What can hang from each mark:
J190: J424 J955
J207: J424
J196: J9 J207
J424: J381 J914
J955: J190 J963
J381: J424 J955 J963
J963: J955

Every row comes from one small tree of marks. Brackets hold a mark, then the marks that hang from it, in the order of their numbers. Every link used is in the known rows. Which tree was each row made from?
Known rows:
[J207 [J424 [J381 J955 J963] J914]]: [  2  -2   1  23 -17 -19  -5  -2  15   2   5  -4  -5  11 -12  -5   8   5
  15  -6  -9   2]
[J190 [J424 [J381 J963] J914] J955]: [  4 -10  10  10 -22 -11  12  21  -8  -8  -7  -4  10   4 -11  -6  -1   3
   7  10 -16  -8]
[J424 [J381 [J963 J955]] J914]: [-14  -6   5  28 -14 -17   8  17  -1   1   7  -5   0   2  -8 -15   0   5
   7   6   2   3]
[J190 [J424 J381]]: [  0 -16   5 -15  -2  16 -11  18 -20   2  -5 -20  -6  -6 -14  -3  -9   9
  -2  27  -8   9]
[J207 [J424 J381 J914]]: [ -3  -4 -10  18 -19   0 -19   0   9   9  -3 -11 -10   5 -12  -6  -7   3
   3  20 -15   1]
[J381 J955]: [  2  -5  14  -3   3   2   4   1   9  -7   1 -22   0   1 -14  -3  -3  19
  -2  -2   1  11]
[J190 [J424 J381 J914] [J955 J963]]: [  2  -5   5  12 -27  -7   9  15 -13 -10 -13  -7   2  -2 -22   0  -3   7
 -13  20 -18   0]
[J190 J955]: [ -4  -5  13   7  -7  10  13  11   5  -8  -4 -24   3   2  -9  -8 -11   5
  -4   7  -7   0]
[J381 J424 [J963 J955]]: [-14  -2  11  -4 -17  -2  29  19  -3   3  16  -6  15   4  -2  10  -9  12
   2   4  18  -1]
[J190 J424 J955]: [  7 -11  17 -12  -6  13  11  19  -7  -8 -10 -23   8   3  -7   2 -11  11
  -7  15 -13  -3]
[J190 [J424 [J381 [J955 J963]]]]: [  5  -9  11  -9  -6   2  -3  10 -19 -10  -3 -17  -8  -5 -23   2   0  17
  -8  11  -7  18]
[J955 [J190 [J424 J914]] J963]: [-12   6   8  17 -24  -1  -8  -2  -7   2 -12  -4  10  -1 -21  27 -10  -3
 -12  15  -9  11]
[J963 [J955 [J190 J424]]]: [-11  -3  19  -4  12   8   5  12  -2  -4   0 -31   2  -3   1  12  -5  11
 -11  13   4   9]
[J424 [J381 [J963 [J955 J190]]] J914]: [-21  -2   7  35  -9 -19   3   8   4  -3   6 -10  -1  -2  -6  -6   4  -3
   8   4   3   4]
[J196 J9 J207]: [ -7   8 -22  -4   0  21   9   4  -5  17   1   3   8  -2  -8  -9  -5   8
   6  15   6  -5]
[J196 J9 [J207 [J424 J381]]]: [ -6   9 -30   1   1  17   0   2  -5  18   3  -2  -9   0  -7 -11   4   2
  11  18  -4  -6]
[J207 [J424 [J381 [J955 J190]]]]: [ -7   0   3   8   9   2 -17 -10  12  -5   3 -33 -21   0  -9   2   8   1
   3   1  -8  12]
[J196 J9 [J207 J424]]: [ -2  12 -25  -2  -3  21   2   1   2  22   2   6   1   6  -5  -2  -1   4
  10  11  -2  -6]
[J955 J963]: [-14   1   8  17 -17  11  -2   5 -12   4  -4  -8   3   0 -23   7 -16   3
  -9   8  -1  21]
[J190 [J424 [J381 [J955 J963]] J914]]: [  7  -7   3  -1 -19  -9  -2   6 -10  -7  -7  -6   0  -3 -25   3   1  19
 -10  17 -11   9]
[J196 J207]: [ -8   1  -5  -6  -7  10   0  -7  -9  -1   3   7   1   2   0 -16 -11  10
  11  10  -2   8]
[J190 [J424 J914] [J955 J963]]: [  5  -1  12  12 -31  -2  14  12  -6  -6 -16  -1  15   5 -20  10  -9   9
 -15  14 -16  -2]
[J381 J963]: [-10  -5  13  14 -13   4   4  12  -6   9   4  -4  10   8  -9  -1 -12  -3
  16  -6   2  13]

Write each row's tree:
[-11   0  21  17  -9 -12  11  14   2   1   3  -7  17   7  -1  13  -2   2
   7   0   2   3] : [J381 [J963 [J955 [J190 [J424 J914]]]]]
[-15  12   7  -7 -18  -4  11 -14   6 -11   5 -17   4  -4 -19  30   0   8
 -14   3  10  11] : [J381 J424 [J955 J190 J963]]
[ -8  -3  15   4   1  -2   4  10   5  -5  -3 -22   7   0   0  13  -5  12
 -12  19  -1   2] : [J963 [J955 [J190 [J424 J914]]]]
[ -8  -4   2  18 -11   3 -10   9  -4  11   5 -12  -8   6 -10  -4  -3  -6
  17   0  -7  12] : [J207 [J424 [J381 J963]]]
[  4  -2  18   1 -18   9  14  17 -16 -10 -12 -11   9   2 -19  10 -10   8
 -13   8 -10   5] : [J190 J424 [J955 J963]]
[ -5  -9  11  10  -1  -8   3   7  -3  -6   9 -17  -8   0 -14 -13   5   6
  16  -9   2  15] : [J424 [J381 J955 J963]]
[ -2  -7  -2   8  -9 -10  -4  -1  11  -7  -1 -16  -6  -2 -17 -13   2  16
  -3  12  -5   2] : [J424 [J381 J955] J914]
[ -6   3 -12  -1  -5   9 -11 -10  -8   0   5   2 -18   2   1 -19  -3   5
  16  13 -10   7] : [J196 [J207 [J424 J381]]]
[-12   3  21  16   2 -12   5  -4  11  -8   7 -17   6   5  -9   9   6  -2
  15 -22   6  14] : [J381 [J955 J190] J963]
[ -3  10 -36  10 -11   7  -2  -2   4  21   0  10  -4   3 -10 -11   3   5
   9  21  -8 -13] : [J196 J9 [J207 [J424 J381 J914]]]
[  2  -5   1   3   2   3 -12  -3   8  -3   3 -26 -20   2 -12  -6   2  11
   2   4  -9  11] : [J207 [J424 [J381 J955]]]
[ -3  -1  10 -13 -20  -8  24   2   6  -4  13  -6  15   7 -11  12  -2  15
   7  -8  13   1] : [J381 J424 J955 J963]
[-21   7   7  11 -26 -17  23   5  13   1  11  -2  21   5  -1  20  -4   4
   1   6  16  -9] : [J381 [J424 J914] [J963 [J955 J190]]]
[-14   5   1  26 -14 -16  -6 -12   8 -13  -2 -14  -9  -7 -24   3   6   3
  -7   6  -5  11] : [J424 [J381 [J955 J190 J963]] J914]
[  2   1  -2 -18 -26  -5  15  -6  19  -5   3  -7  13   4 -13  13  -5  23
 -10  17   6 -10] : [J381 [J424 J914] J955]
[-10   1  -1   2 -42  -6  14   6   5  11   4  11  25   8 -10  15 -12   4
   7  10   6 -10] : [J381 [J424 J914] J963]
[-16  -9  11  18   2  -5  11  20 -12  -1  11 -18  -7  -2  -6 -15  -2   4
  10   0   6  13] : [J424 [J381 [J963 J955]]]
[ -3   7  13   9 -15 -10  -2  -7   4 -10  -7  -9   8   1 -22  23   3   9
 -11   2  -6  12] : [J381 [J955 [J190 [J424 J914]] J963]]
[ -8  -3   1  29 -16 -14   0  11   7   7   7  -5  -4  10  -5  -6   1   4
  10   3  -6   1] : [J207 [J424 [J381 [J963 J955]] J914]]
[-10   4   6 -21  -6   3  10 -13  16 -12   7 -25   3  -4  -9  21  -1  11
  -8   9  10   0] : [J381 J424 [J955 J190]]
[  1   3  -9  -6   0  -2  -5 -16   0  -8   8  -1 -20   4   0 -19   5  14
  15   4  -8   9] : [J196 [J207 [J424 [J381 J955]]]]
[  0   2   4  -5 -33 -19  22   0  16  -3   8   6  23  10 -13  13   0  15
   6  -2   9  -9] : [J381 [J424 J914] J955 J963]
